What can hang from each mark:
nesa: tolud
baged: nagam nizur
nagam: kavu
tolud: kavu nesa pemot
nipoban: nesa
nizur: baged
pemot: nagam tolud
kavu: nizur tolud

Every row comes from one small tree of marks. Brackets hold a mark, then the marks that hang from it, in alphabetical order. Every link used is in the known rows. Which tree was each row made from?
Known rows:
(tolud kavu (pemot nagam)): [-2.48  0.87  0.97  1.26 -3.45 -0.69 -0.48 -1.06  0.85  1.84  1.16 -0.40
 -0.08 -1.85  0.96  4.00  0.41 -1.85]
(nesa tolud): [-3.45 -0.61 -0.39 -1.08 -0.88 -2.88  1.20 -1.00 -0.37  1.29  0.16 -1.01
  4.35  0.42  1.80  6.04  0.41 -0.75]
(nagam (kavu nizur (tolud nesa))): [-3.22 -1.69  1.84  0.18  1.84 -2.99  0.59 -0.95  1.62  0.69 -1.56 -2.02
  1.45 -0.60 -2.08  4.08  0.79 -1.48]
(kavu (nizur baged) tolud): [-3.85  0.07  2.25  1.38  0.06 -3.08  1.37 -0.53 -0.83  0.89 -0.98 -0.76
  2.97  0.90 -0.34  5.53  0.13  1.16]
(kavu nizur (tolud nesa (pemot nagam))): [-2.78  0.35  3.46  1.53 -0.45 -2.55 -1.05 -2.12  0.35  1.99 -0.79 -1.25
 -0.62 -1.14  0.59  3.55  0.77 -1.78]
(nizur (baged (nagam (kavu (tolud nesa))))): [-3.71  0.47  1.01  1.40  1.44 -1.85  0.51 -0.80 -0.03  1.44 -2.25 -1.70
  2.94  0.21 -0.53  3.52  0.28 -2.21]
(nagam kavu): [-3.31 -1.27 -0.83 -0.71 -0.66 -1.77  0.71 -0.65  0.50  0.83  0.05 -1.03
  3.09  0.29 -0.29  4.52  0.31 -0.04]
(tolud kavu nesa pemot): [-1.52 -1.33  1.32  0.81 -0.59 -1.72  2.02 -2.53 -0.09  1.35 -0.49 -1.03
  0.35 -2.56  0.38  4.57  1.04 -3.33]
(kavu (nizur (baged nagam)) (tolud nesa)): [-3.14  0.12  2.91  2.36  1.56 -2.69  1.77 -0.56 -0.47  0.85 -1.72 -1.77
  2.34  0.21 -0.18  3.78  0.62 -1.17]
(baged (nagam (kavu (tolud pemot))) nizur): [-2.94  1.82  1.57  1.63 -0.58 -1.65  1.13 -0.61  1.78  1.94 -1.24 -2.18
  1.56 -0.30  0.44  4.47  0.97 -1.92]
(pemot tolud): [-3.15 -0.96  0.21 -1.03 -1.66 -3.38  1.14 -1.12 -0.89  0.83  0.48 -1.19
  3.85  0.64  0.66  5.84  0.43  0.81]
(nagam (kavu nizur)): [-3.07 -1.45  0.36 -0.20 -0.22 -2.04  0.76 -0.05  1.60  0.19  0.35 -1.31
  2.02  0.22 -1.40  3.98  0.25  0.54]
(nipoban (nesa (tolud (kavu nizur) (pemot nagam)))): [-3.22  1.40  2.55  0.87 -2.64 -1.58 -1.86 -0.70  1.52  2.73  1.48 -1.80
 -0.82 -2.05  0.65  4.77  0.08 -3.45]
(nagam (kavu nizur tolud)): [-3.91 -0.54  1.31 -0.01  0.32 -2.71  0.12 -0.29  1.67  0.89 -0.71 -1.76
  1.98 -0.12 -1.55  4.77  0.63  0.06]
(pemot nagam (tolud (kavu (nizur baged)) nesa)): [-2.43 -0.63  2.92  1.94 -1.28 -2.28  0.08  0.15  1.51  0.25  0.67 -0.37
  1.00 -0.14 -2.45  3.13 -0.52 -1.05]
(tolud kavu): [-2.62 -1.25  0.13  0.40 -1.36 -1.83  2.11 -0.24  0.54  0.52  0.68 -1.00
  2.32 -1.31 -0.34  5.22  1.04 -0.86]
(kavu (nizur baged) (tolud nesa pemot)): [-2.80 -0.01  3.35  1.78  0.95 -2.88  1.15 -2.88 -1.53  1.69 -2.00 -0.81
  0.95 -0.26  0.34  4.82  0.20 -1.22]

Write each row's tree:
[-2.02 -2.08  1.05 -0.21 -0.51 -3.05  1.93 -1.12  0.61  0.42  0.04 -1.42
  2.23 -1.30 -1.30  4.95  0.90 -2.10]
(pemot (tolud kavu nesa))
[-2.41 -0.25  0.20  1.32 -0.57 -1.33  2.44  1.18  2.11  0.31  0.28 -1.97
  3.18  0.78 -0.47  3.59  0.62 -0.39]
(baged (nagam kavu) nizur)
[-2.75 -0.51  1.73  1.03 -1.49 -2.64  1.60  0.28  0.80  0.03  0.62 -0.64
  2.34  0.20 -2.21  5.19 -0.40  0.45]
(pemot (tolud (kavu (nizur baged))))
[-2.73 -1.15  1.29 -0.12 -1.48 -3.08 -0.42 -1.21 -0.22  1.13  0.59 -0.76
  2.64  0.46  0.38  3.79  0.25 -0.63]
(pemot nagam (tolud nesa))
[-3.48  1.80  1.71  0.94 -0.38 -1.50 -0.61 -0.99  1.79  1.95 -1.17 -2.34
  0.11 -1.14  0.01  3.87  0.81 -1.81]
(baged (nagam (kavu nizur (tolud pemot))))
[-3.10  0.01  2.38  1.29  1.29 -2.25  0.05 -2.53  0.12  1.68 -2.37 -0.97
  0.41 -0.36 -1.29  4.00 -0.18 -1.79]
(nagam (kavu (nizur baged) (tolud nesa pemot)))
[-1.76 -0.36  1.53  1.48 -1.95 -1.00 -0.05 -1.81  0.79  1.70  0.35 -0.55
 -0.59 -2.14  0.58  3.30  0.69 -3.38]
(tolud kavu nesa (pemot nagam))
[-2.56  2.29  1.74  1.99 -1.31 -1.03  1.08 -0.42  1.39  1.55 -0.13 -1.00
  0.93 -1.18  0.60  4.57 -0.27 -2.77]
(nesa (tolud (kavu (nizur (baged nagam))) pemot))
[-3.29  0.66  1.21  1.55  0.03 -2.12  1.71  1.01  2.30  0.93 -0.84 -2.33
  3.25  0.42 -0.68  4.44  1.19 -1.05]
(baged (nagam (kavu tolud)) nizur)
[-2.80 -0.41  2.02  0.35  0.41 -3.03  0.97 -3.54 -1.64  2.27 -1.92 -1.35
  1.36 -1.32  1.66  5.43  1.36 -2.38]
(kavu (tolud nesa pemot))
[-2.76 -1.37  1.64 -0.10 -0.54 -2.63 -1.53 -0.33  2.51  0.43  0.47 -1.20
  0.98  0.46 -2.18  2.42 -0.21 -0.74]
(pemot (nagam (kavu nizur)) (tolud nesa))
[-3.84  0.49  1.20  0.57 -2.15 -2.05 -1.85  0.47  1.54  0.63  0.89 -0.18
  2.12  1.93 -2.09  3.09 -1.38  1.24]
(pemot (nagam (kavu (nizur baged))) tolud)
[-2.07 -1.66  2.45  1.20  0.04 -2.92  2.04 -0.58  0.81 -0.18 -0.22 -0.80
  1.94 -0.24 -2.65  4.44 -0.22 -1.08]
(pemot (tolud (kavu (nizur baged)) nesa))
[-4.06  2.75  0.72  1.41 -0.82 -1.13 -0.56 -1.55 -0.43  2.60 -1.89 -1.27
  1.77  0.03  0.99  4.34 -0.04 -1.67]
(nizur (baged (nagam (kavu (tolud pemot)))))
[-3.10  2.29  2.44  1.98 -1.30 -1.30  0.34 -0.57  0.21  2.52  0.13 -2.17
  0.45 -1.41  0.80  5.09 -0.21 -3.79]
(nipoban (nesa (tolud (kavu (nizur (baged nagam))) pemot)))
[-2.55 -0.83  1.51  1.91 -0.74 -1.71  2.44  0.46  0.65 -0.01  0.55 -0.41
  2.03 -0.28 -1.73  4.65 -0.08  0.12]
(tolud (kavu (nizur baged)))
[-3.80  1.52  1.28 -0.20 -2.71 -2.16 -2.29 -2.04 -1.15  3.61  0.93 -1.48
  1.35 -0.53  3.29  5.43  0.01 -2.60]
(nipoban (nesa (tolud (pemot nagam))))
[-2.85  0.45  2.21  0.23 -1.49 -2.28  0.29 -1.35  0.84  2.34  0.58 -2.30
  0.07 -2.33  0.44  6.08  0.41 -3.53]
(nipoban (nesa (tolud (kavu nizur) pemot)))
[-3.05  1.18  1.35  1.83 -0.70 -1.49  1.79  1.13  1.85  0.56  0.24 -1.27
  2.53 -0.30 -0.42  4.50 -0.08 -1.91]
(nesa (tolud (kavu (nizur (baged nagam)))))
[-3.18  0.66  0.94 -0.26 -1.86 -2.07  0.02 -1.89 -0.37  3.00  0.35 -2.04
  1.02 -2.31  1.57  6.61  0.51 -3.99]
(nipoban (nesa (tolud kavu pemot)))
[-2.96 -0.19  0.38  0.68 -0.29 -1.32  0.80  0.72  2.03  0.33  0.35 -2.09
  1.86 -0.04 -0.77  2.98  0.52 -0.26]
(baged (nagam (kavu nizur)))
[-2.39  0.38  1.54  0.19 -1.51 -2.03  1.03 -1.14  1.99  1.33  0.33 -1.12
  0.47 -1.95  0.32  5.51  0.44 -2.66]
(nesa (tolud (kavu nizur) pemot))
[-3.44 -0.45  0.59 -0.46 -1.04 -2.54  0.78 -0.41  0.09  1.96  0.71 -2.25
  2.68 -1.51  0.38  6.62  0.65 -3.12]
(nipoban (nesa (tolud kavu)))
